What can hang from each mark
q919: q175 q675
q820: q68 q339
q339: q820
q359: q175 q675 q820
q380: q675
q675: q68 q359 q919
q175: q68 q359 q544
q68: q820

Every row comes from one small tree of marks. The marks that hang from a mark follow it in brackets, in the order of their numbers. Every link used is in the known rows. Which tree was each row made from?
Known rows
q359(q175(q68(q820) q544)): [-3.45,0.53,5.81,-1.10,-1.57,-2.31,-0.80,-3.73,-1.01,-0.05,-1.21,0.80,-3.66,-3.31,-0.85,-0.65,-1.45,-1.47,2.13,-1.40,-1.54,-2.44,-1.97,1.92]
q675(q68 q359(q175(q544))): [-2.68,-0.21,4.63,-3.41,-0.99,-5.72,-1.51,-1.11,-4.07,1.01,0.66,0.77,-1.11,-1.37,-4.53,-0.58,-1.49,-0.82,2.55,-1.66,0.97,-0.58,0.39,1.87]
q675(q359 q919(q175(q68 q544))): [-2.04,0.12,4.36,-1.01,-2.68,-4.67,0.18,-0.71,-2.07,3.19,-2.82,4.40,-2.54,-2.25,-2.66,0.33,-2.10,-0.49,4.09,-1.74,-4.23,-2.51,0.47,0.59]
q380(q675): [-0.93,-1.35,-0.42,-1.74,-2.18,-3.22,0.15,-1.99,-3.26,1.18,2.06,2.52,-3.12,-3.55,-1.05,-1.10,-2.32,-5.43,-1.90,-2.00,-0.11,0.76,-2.89,-0.20]
q175(q359(q820(q68)) q544): [-1.15,-1.53,4.78,0.77,-0.55,-4.04,-0.17,-3.63,-1.78,-0.85,1.93,0.45,-4.19,-3.12,2.49,-4.21,-0.47,-1.25,-2.09,-1.81,-3.32,-2.86,-1.20,3.69]
q175(q68 q544): [-3.18,-0.81,3.43,-1.04,-0.49,-2.58,-0.68,-2.40,-0.71,1.64,-0.82,2.74,-4.51,-4.56,-0.11,-0.98,-0.47,-2.92,-0.01,-1.65,-2.85,-2.31,-1.68,2.60]
q820(q339): [-1.23,1.80,-0.13,-1.87,0.60,-4.04,0.55,-1.07,-4.68,1.40,0.29,1.39,-2.27,-3.65,-3.15,-0.50,-2.66,-2.17,-1.87,-1.24,0.24,-0.99,-2.89,-0.74]
q68(q820): [-2.56,0.87,2.56,-1.52,-0.85,-2.82,-0.30,-3.21,0.35,0.21,1.54,3.08,-3.51,-3.06,-0.65,0.14,-1.11,-3.65,0.30,-1.91,-1.54,-0.10,-2.45,-1.26]
q675(q359(q820)): [-3.34,-0.83,2.62,-0.06,-2.65,-4.85,1.32,-0.37,-5.58,2.49,-0.89,1.75,-2.18,-3.67,-2.58,-2.41,-2.38,-1.94,2.95,-2.93,-1.19,0.44,-0.93,0.11]
q359(q175 q675(q919) q820(q68)): [-2.09,1.78,7.88,-0.26,-4.95,-2.38,1.49,0.61,-5.73,0.45,-2.73,1.11,-1.83,-1.51,-2.98,-2.67,-3.98,1.70,3.85,-2.45,-1.20,-3.88,-2.38,2.78]
q175(q359(q675(q68)) q544): [-1.42,-1.36,3.55,-2.06,0.92,-4.46,-2.00,-1.67,0.38,-2.09,5.51,2.63,-3.66,-0.87,-0.59,-2.50,0.28,-3.36,-1.34,-0.24,-2.08,-1.73,-0.41,4.01]
q339(q820): [-2.46,-0.39,1.13,-2.62,0.46,-3.50,-3.01,-1.23,-1.31,2.48,1.62,1.35,-1.95,-2.07,-2.76,1.53,-1.42,-3.20,-0.91,-3.14,-0.36,0.14,-1.33,2.13]
q359(q675(q68)): [-2.41,0.62,2.83,-3.31,-1.21,-3.54,-0.69,1.13,-2.45,0.22,2.53,3.83,-2.63,-0.99,-4.47,0.15,-1.18,-3.42,0.66,-1.07,-0.19,-0.23,-1.69,1.39]
q675(q68 q359(q175(q544)) q919): [-1.75,1.53,5.36,-4.22,-0.71,-5.85,-2.89,-1.06,-2.88,1.71,0.01,1.48,-0.53,-0.90,-3.97,-0.43,-2.71,1.93,3.95,-1.52,0.93,-2.52,1.19,2.10]
q359(q675 q820(q339)): [-2.94,1.15,2.47,-0.11,-1.63,-3.11,1.99,1.14,-6.52,-0.31,0.16,1.59,-3.22,-2.39,-3.54,-2.92,-3.74,-2.82,0.95,-1.80,-1.30,-0.76,-3.73,0.84]
q919(q175(q544) q675(q359)): [-0.88,-2.15,2.70,-0.53,-1.46,-3.49,2.29,-0.92,-1.48,0.87,-1.02,2.09,-4.29,-2.58,-2.10,1.74,-1.03,-4.34,0.89,-1.96,-3.01,-0.89,-0.84,2.37]
q359(q175(q68 q544) q675): [-3.65,-0.69,5.97,-0.91,-2.63,-2.02,0.26,-0.27,-2.73,-0.24,-0.77,2.11,-3.04,-2.54,-3.24,-1.48,-1.51,-2.57,2.93,-1.17,-1.79,-2.71,-1.98,3.59]
q359(q675): [-2.47,-0.40,2.04,-1.32,-1.96,-2.90,0.85,0.93,-2.31,0.59,1.74,4.10,-2.53,-2.48,-3.53,-0.69,-1.39,-4.33,0.85,-1.59,-1.39,-0.32,-2.21,0.94]
q359(q175 q675(q68) q820(q339)): [-2.94,2.86,5.01,-1.79,-2.00,-3.85,0.30,1.06,-8.22,-1.43,-0.39,-1.04,-2.11,-0.18,-5.54,-2.22,-4.33,0.17,2.43,-0.94,1.37,-1.08,-2.95,2.13]
q380(q675(q68 q359)): [-1.51,-1.36,1.00,-3.69,-2.10,-4.71,-0.45,-1.10,-4.70,1.72,2.14,2.86,-2.34,-2.33,-3.35,-1.02,-1.99,-4.91,-0.25,-2.17,0.46,1.20,-1.15,-0.47]
q675(q68(q820) q359 q919): [-2.14,2.52,4.71,-4.76,-0.46,-4.98,-2.32,-1.56,-0.75,1.92,0.88,4.05,-1.92,-1.07,-3.31,0.48,-2.07,-0.07,3.72,-1.88,-0.52,-1.49,0.60,-1.03]
q175(q68): [-3.04,0.63,2.57,-1.45,-1.88,-2.46,0.24,-1.01,-2.25,2.91,-2.00,2.92,-3.66,-4.58,-1.56,0.19,-0.92,-2.04,0.93,-1.50,-1.53,-1.40,-1.59,0.73]
q820(q68): [-1.03,0.04,3.66,-1.67,-2.49,-2.94,1.50,-1.39,-2.89,2.45,-1.14,2.89,-2.35,-3.89,-1.68,-0.30,-0.71,-1.90,-1.75,-2.68,-1.57,-2.39,-2.10,0.23]
q175(q544): [-1.94,-1.21,1.72,-1.00,0.31,-3.77,-0.98,-2.51,-0.43,0.47,2.00,2.07,-3.32,-3.55,-0.38,-1.15,-0.97,-3.40,-1.40,-1.83,-1.59,-0.99,-1.93,2.25]
q359(q175(q68 q544) q675(q919)): [-2.77,0.73,6.52,-1.61,-2.41,-2.10,-0.80,-0.20,-1.77,0.31,-1.32,2.73,-2.57,-2.09,-2.85,-1.34,-2.39,-0.36,4.05,-1.04,-1.77,-4.13,-1.41,3.79]
q359(q675 q820): [-3.53,-0.10,3.19,0.37,-2.89,-2.99,1.33,1.00,-4.44,-0.05,0.54,2.36,-3.43,-2.36,-2.41,-2.63,-2.74,-3.06,2.01,-2.15,-1.63,-0.02,-2.90,1.70]
q675(q359(q820) q919(q175)): [-1.86,1.00,3.74,0.27,-3.71,-5.44,0.87,0.07,-4.65,2.97,-2.78,2.73,-1.98,-1.54,-2.81,-0.46,-3.73,0.82,4.84,-2.27,-2.80,-0.84,-0.19,-0.22]
q175(q68 q359(q675 q820) q544): [-3.38,-1.60,5.59,0.76,-1.21,-2.57,-0.14,-1.65,-1.48,-1.07,1.22,2.15,-5.67,-3.00,1.26,-4.47,-0.47,-2.51,1.11,-0.99,-4.61,-2.89,-1.07,4.63]

Which tree is each row?
[-0.54,2.02,3.29,-0.80,-2.11,-3.92,-0.78,-1.49,-0.66,1.98,-1.39,3.39,-3.13,-1.61,-0.76,1.19,-1.68,0.98,1.80,-0.16,-2.99,-2.75,0.02,0.91]
q675(q919(q175(q68 q359)))
[-3.03,1.66,5.75,-3.16,-2.12,-3.09,-0.85,-0.37,-2.38,-1.57,1.72,1.91,-2.13,0.05,-4.85,0.24,-2.05,-2.13,2.91,-0.86,0.53,-0.80,-1.90,1.17]
q359(q175 q675(q68(q820)))
[-0.75,-0.96,0.86,-2.40,-2.68,-4.23,-0.04,-1.17,-3.60,2.62,1.01,3.78,-1.81,-3.37,-1.93,-1.62,-3.12,-3.60,1.00,-2.55,-0.71,-0.50,-1.11,-0.67]
q380(q675(q359 q919))
[-1.42,1.22,2.88,-4.46,0.90,-3.11,0.66,-1.24,-2.21,0.64,0.48,1.60,-3.91,-2.96,-3.23,1.06,-1.46,-3.33,0.54,-1.90,0.61,-1.25,-1.06,0.32]
q919(q675(q68(q820(q339)) q359))
[-2.47,0.76,3.91,-0.18,-1.33,-3.04,0.83,-2.97,-1.25,0.16,-1.74,3.01,-5.24,-2.00,-1.44,1.26,-1.49,-3.34,0.15,-0.96,-5.00,-1.58,-2.62,-0.21]
q919(q175(q68(q820(q339)) q544))
[-1.32,3.81,3.89,-4.69,0.38,-3.90,-3.44,-2.45,1.05,0.79,1.61,3.23,-2.87,-0.78,-1.67,1.27,-2.14,0.35,1.30,-1.10,0.14,-1.91,-0.77,-0.17]
q675(q68(q820) q919)
[-3.81,1.54,5.30,0.47,-3.71,-2.80,0.52,-1.35,-5.99,1.32,-3.84,-1.17,-3.20,-3.53,-1.63,-1.75,-3.31,1.04,3.58,-1.74,0.00,-1.42,-2.12,2.27]
q359(q175(q68) q820)
[-0.56,1.51,1.93,-4.35,-1.06,-3.31,-2.53,-2.92,-0.75,0.38,2.74,3.29,-3.44,-1.33,-0.84,0.01,-2.84,-3.17,-0.61,-1.62,0.13,-0.67,-2.00,-0.56]
q380(q675(q68(q820) q919))
[-1.68,0.48,2.30,0.12,-0.79,-3.94,0.88,-0.38,-4.61,-1.22,2.49,0.98,-3.32,-2.07,-1.27,-3.82,-2.17,-1.92,-0.17,-0.65,-1.73,-1.34,-1.91,1.69]
q175(q359(q675 q820(q339)))
[0.85,-0.02,0.53,-1.31,-2.72,-4.03,-0.48,-2.24,-2.07,0.82,1.68,2.98,-2.98,-1.57,-0.27,-0.23,-2.80,-2.89,-0.87,-0.94,-1.75,-0.68,-1.45,0.03]
q380(q675(q919(q175(q359))))
[-2.30,0.57,4.51,0.78,-3.13,-3.39,0.60,0.68,-2.92,-0.28,-0.34,3.06,-3.77,-0.64,-1.89,-1.62,-3.70,-1.29,3.10,-1.74,-3.65,-1.51,-2.26,2.55]
q359(q675(q919(q175(q544))) q820)
[-3.83,0.06,5.07,-1.39,-3.25,-3.76,0.90,-1.41,-3.92,2.22,-2.21,2.02,-1.78,-3.59,-3.52,-0.68,-1.53,-1.58,4.64,-2.11,-1.13,-1.09,-0.50,-0.44]
q675(q359(q175(q68(q820))))
[-0.16,1.57,2.25,-3.53,-2.17,-3.69,-1.67,-2.71,-1.08,0.18,1.81,3.58,-3.72,-0.04,-1.52,1.31,-3.11,-3.12,-0.20,-1.17,-1.17,-0.19,-1.95,-1.02]
q380(q675(q68(q820) q919(q175)))
[-3.35,0.92,4.06,-1.48,-2.15,-3.52,-0.09,1.21,-4.48,-0.39,1.22,2.10,-3.52,-0.93,-3.46,-1.78,-2.58,-2.17,1.85,-1.73,-0.54,0.10,-2.28,2.17]
q359(q675(q68) q820)
[-1.67,2.02,3.44,-3.81,-0.96,-3.53,-1.77,1.23,-1.39,0.78,1.92,4.34,-2.16,-0.64,-4.10,0.29,-2.20,-1.22,1.80,-1.02,-0.23,-1.74,-1.07,1.57]
q359(q675(q68 q919))
[-1.66,2.62,4.94,-3.68,-1.85,-5.51,-1.42,-1.23,-1.09,1.57,-0.33,4.34,-2.26,0.65,-4.12,2.21,-2.29,-0.04,4.15,-1.41,-2.10,-0.90,0.69,-1.62]
q675(q68(q820) q359 q919(q175))
[-2.39,-0.45,3.40,0.21,-2.29,-3.45,0.49,-1.82,-1.50,1.28,-2.00,3.08,-4.56,-2.33,-1.51,1.44,-0.94,-2.82,0.42,-1.02,-4.27,-1.15,-1.73,1.45]
q919(q175(q68 q544))
[-1.81,1.21,5.99,0.15,-1.81,-3.50,1.54,-2.45,-7.38,-0.35,-2.75,-2.13,-2.58,-3.06,-1.48,-3.45,-3.80,0.91,-0.38,-2.52,-0.69,-3.57,-3.50,2.53]
q359(q175(q544) q820(q68 q339))
[-2.47,0.07,3.77,-0.57,-2.61,-4.52,2.86,-0.29,-7.76,2.63,-2.43,1.56,-2.03,-4.08,-3.29,-2.86,-2.80,-1.33,1.18,-3.23,-1.86,-1.54,-1.76,-0.63]
q675(q359(q820(q68 q339)))
[-2.07,-1.19,4.00,-0.77,-1.46,-2.93,1.69,-1.18,-3.95,0.70,-1.41,-0.86,-3.42,-4.09,-1.40,-1.34,-2.27,-1.96,2.43,-2.69,0.29,-1.57,-1.14,3.54]
q919(q675(q359(q175(q544) q820)))
[-2.98,0.08,4.78,-0.98,-1.72,-2.86,-0.67,-2.32,-2.57,0.83,-1.67,0.39,-2.86,-3.57,-1.48,-0.67,-1.53,-0.76,1.69,-1.21,-0.68,-2.44,-1.57,3.07]
q359(q175(q68 q544))
[-0.42,-1.18,2.26,0.63,-1.07,-5.03,-0.22,-2.71,-0.49,-0.61,1.96,1.97,-3.67,-0.95,-0.15,0.16,-0.36,-2.64,-1.20,-0.30,-3.89,-0.63,-0.72,1.98]
q919(q175(q359 q544))
[-2.21,0.26,4.67,0.15,-3.31,-2.77,1.24,-1.49,-0.48,-0.46,0.02,4.21,-4.76,-0.86,-1.55,0.78,-0.23,-3.42,1.83,-0.14,-5.34,-1.10,-1.05,-0.06]
q919(q175(q68(q820) q359(q675)))
[-2.69,1.19,3.80,-0.19,-2.71,-2.89,0.35,1.02,-3.39,0.52,0.05,2.94,-2.95,-1.90,-2.01,-2.43,-3.71,-0.87,3.22,-2.04,-1.68,-1.58,-2.22,2.01]
q359(q675(q919) q820)
[-3.41,-0.26,4.02,0.07,-3.56,-4.89,1.23,-0.46,-6.76,1.79,-1.88,-0.11,-1.19,-3.12,-3.39,-2.40,-3.01,-0.32,4.37,-2.59,0.11,0.04,-0.77,0.73]
q675(q359(q175 q820))
[-2.47,1.46,4.81,-0.65,-3.26,-5.11,-0.15,-0.41,-5.56,2.51,-2.52,0.59,-0.67,-2.58,-2.86,-2.21,-4.26,2.44,5.78,-2.43,0.08,-1.93,-0.04,1.08]
q675(q359(q175 q820) q919)
[-1.56,-2.02,1.40,-1.72,-3.55,-4.12,0.86,-1.40,-5.67,1.64,0.78,1.72,-1.46,-3.24,-2.96,-1.79,-2.82,-4.49,1.03,-2.38,0.27,0.68,-1.68,-0.38]
q380(q675(q359(q175)))
[0.65,-1.45,2.36,-0.15,-0.11,-3.21,0.94,-2.57,0.76,-1.10,1.27,0.98,-5.29,-1.88,0.70,1.31,-0.18,-3.42,-1.81,-0.52,-2.93,-1.72,-0.83,3.70]
q919(q175(q359 q544) q675)
[-2.03,0.56,4.25,-0.99,-2.47,-2.75,0.20,0.67,-0.88,0.92,-0.61,5.16,-3.53,-1.26,-2.85,0.32,-2.04,-2.23,2.54,-1.14,-3.96,-2.46,-1.53,1.85]
q359(q675(q919(q175(q68 q544))))
[-2.89,-1.00,4.45,-0.21,-3.60,-4.29,2.38,-0.28,-6.13,2.83,-2.18,2.11,-2.15,-3.99,-2.46,-2.54,-1.96,-1.53,2.15,-3.56,-2.07,-1.00,-1.11,-0.01]
q675(q359(q820(q68)))
[-0.77,0.17,2.77,-2.66,-1.70,-4.03,1.48,0.32,-2.83,1.54,-1.32,2.03,-3.68,-1.05,-4.23,3.48,-1.25,-2.77,1.38,-1.40,-0.84,-0.09,-0.13,1.34]
q919(q175 q675(q68 q359))
[-1.10,1.50,2.78,-4.12,0.70,-2.06,-0.50,-1.99,0.53,-0.08,1.23,1.42,-4.79,-2.60,-1.27,2.05,-0.86,-3.27,-0.66,-1.56,0.93,-1.08,-1.70,1.62]
q919(q675(q68(q820)))
[0.35,1.79,2.18,-0.75,-1.69,-4.71,-1.00,-1.50,-0.57,1.40,0.38,2.89,-2.29,-1.01,-0.87,1.12,-1.91,0.69,0.87,-0.34,-2.27,-1.82,-0.08,0.59]
q675(q919(q175(q359)))
[-0.98,-0.06,3.87,0.30,-1.92,-4.02,0.67,-2.38,-3.34,0.44,0.91,0.72,-3.43,-3.13,1.04,-3.09,-0.91,-0.36,-1.15,-1.72,-1.93,-2.00,-1.07,1.82]
q175(q359(q820(q68)))
[-1.73,-1.91,3.57,-0.64,-4.95,-3.74,2.06,-1.48,-7.51,1.60,-1.00,0.91,-2.11,-3.45,-2.18,-3.20,-3.31,-3.38,1.18,-3.26,-0.53,-0.23,-2.22,0.14]
q380(q675(q359(q175 q820(q68))))
[0.23,-0.55,0.94,-1.36,-2.38,-3.58,-0.65,-2.31,-1.71,0.84,1.16,3.28,-3.40,-1.84,-0.53,-0.14,-3.19,-3.73,-0.97,-1.62,-2.17,-0.78,-2.25,0.54]
q380(q675(q919(q175(q544))))
[-1.64,-0.30,4.59,-0.65,-1.32,-0.95,1.60,-2.82,1.24,-0.13,-2.23,2.46,-6.86,-2.87,0.06,2.71,-0.61,-4.43,0.40,-1.34,-4.31,-2.25,-2.06,2.29]
q919(q175(q68(q820) q544) q675)
[-2.19,-0.75,2.98,-2.46,-3.42,-4.80,-0.26,-1.14,-7.13,0.92,0.62,0.34,-2.22,-1.73,-3.32,-2.27,-3.45,-2.81,1.64,-2.25,1.24,1.03,-1.42,0.61]
q380(q675(q68 q359(q175 q820)))
[-1.60,1.93,3.30,-4.55,-0.65,-5.70,-2.22,0.00,-2.66,3.06,0.26,3.44,-1.00,-1.47,-4.12,0.34,-2.16,0.83,3.27,-1.69,0.53,-1.57,1.12,0.30]
q675(q68 q359 q919)
[-1.22,1.47,3.60,-0.95,-1.78,-3.46,-0.88,-1.63,-0.21,2.17,-2.07,3.57,-3.61,-2.03,-1.04,1.34,-2.23,0.01,1.67,-1.04,-3.58,-2.80,-0.99,1.51]
q675(q919(q175(q68 q544)))
[-1.88,-0.47,4.62,0.47,-1.56,-3.46,-0.02,-3.93,0.85,-0.65,0.37,3.05,-5.42,-1.49,0.72,0.39,0.06,-2.92,0.26,-0.26,-5.62,-1.65,-0.93,1.11]
q919(q175(q68(q820) q359 q544))
[-2.72,1.22,4.77,0.15,-4.29,-4.57,1.14,0.20,-4.78,3.59,-4.46,3.16,-2.83,-2.25,-2.67,-0.39,-3.44,1.10,5.69,-2.13,-3.61,-1.69,-0.01,0.06]
q675(q359(q820) q919(q175(q68)))
[-1.29,-0.05,2.38,-4.03,-0.12,-3.52,0.44,-0.02,-2.38,1.84,0.13,1.67,-3.32,-3.13,-3.21,1.31,-0.96,-2.79,0.87,-2.06,1.27,-0.81,-0.17,2.01]
q919(q675(q68 q359))
[-4.02,2.06,5.56,0.06,-3.36,-2.23,2.02,0.87,-8.34,-0.18,-3.28,-0.18,-3.02,-2.54,-4.37,-2.82,-4.19,-0.26,3.67,-1.25,-0.76,-2.28,-3.39,2.06]
q359(q175(q68) q675 q820(q339))
[-1.02,-0.78,1.91,-1.60,-4.10,-3.88,0.92,-0.76,-4.01,3.08,-1.40,4.31,-2.76,-2.63,-2.44,-0.08,-2.97,-3.38,2.05,-2.06,-2.76,-0.80,-0.93,-0.92]
q380(q675(q359 q919(q175(q68))))
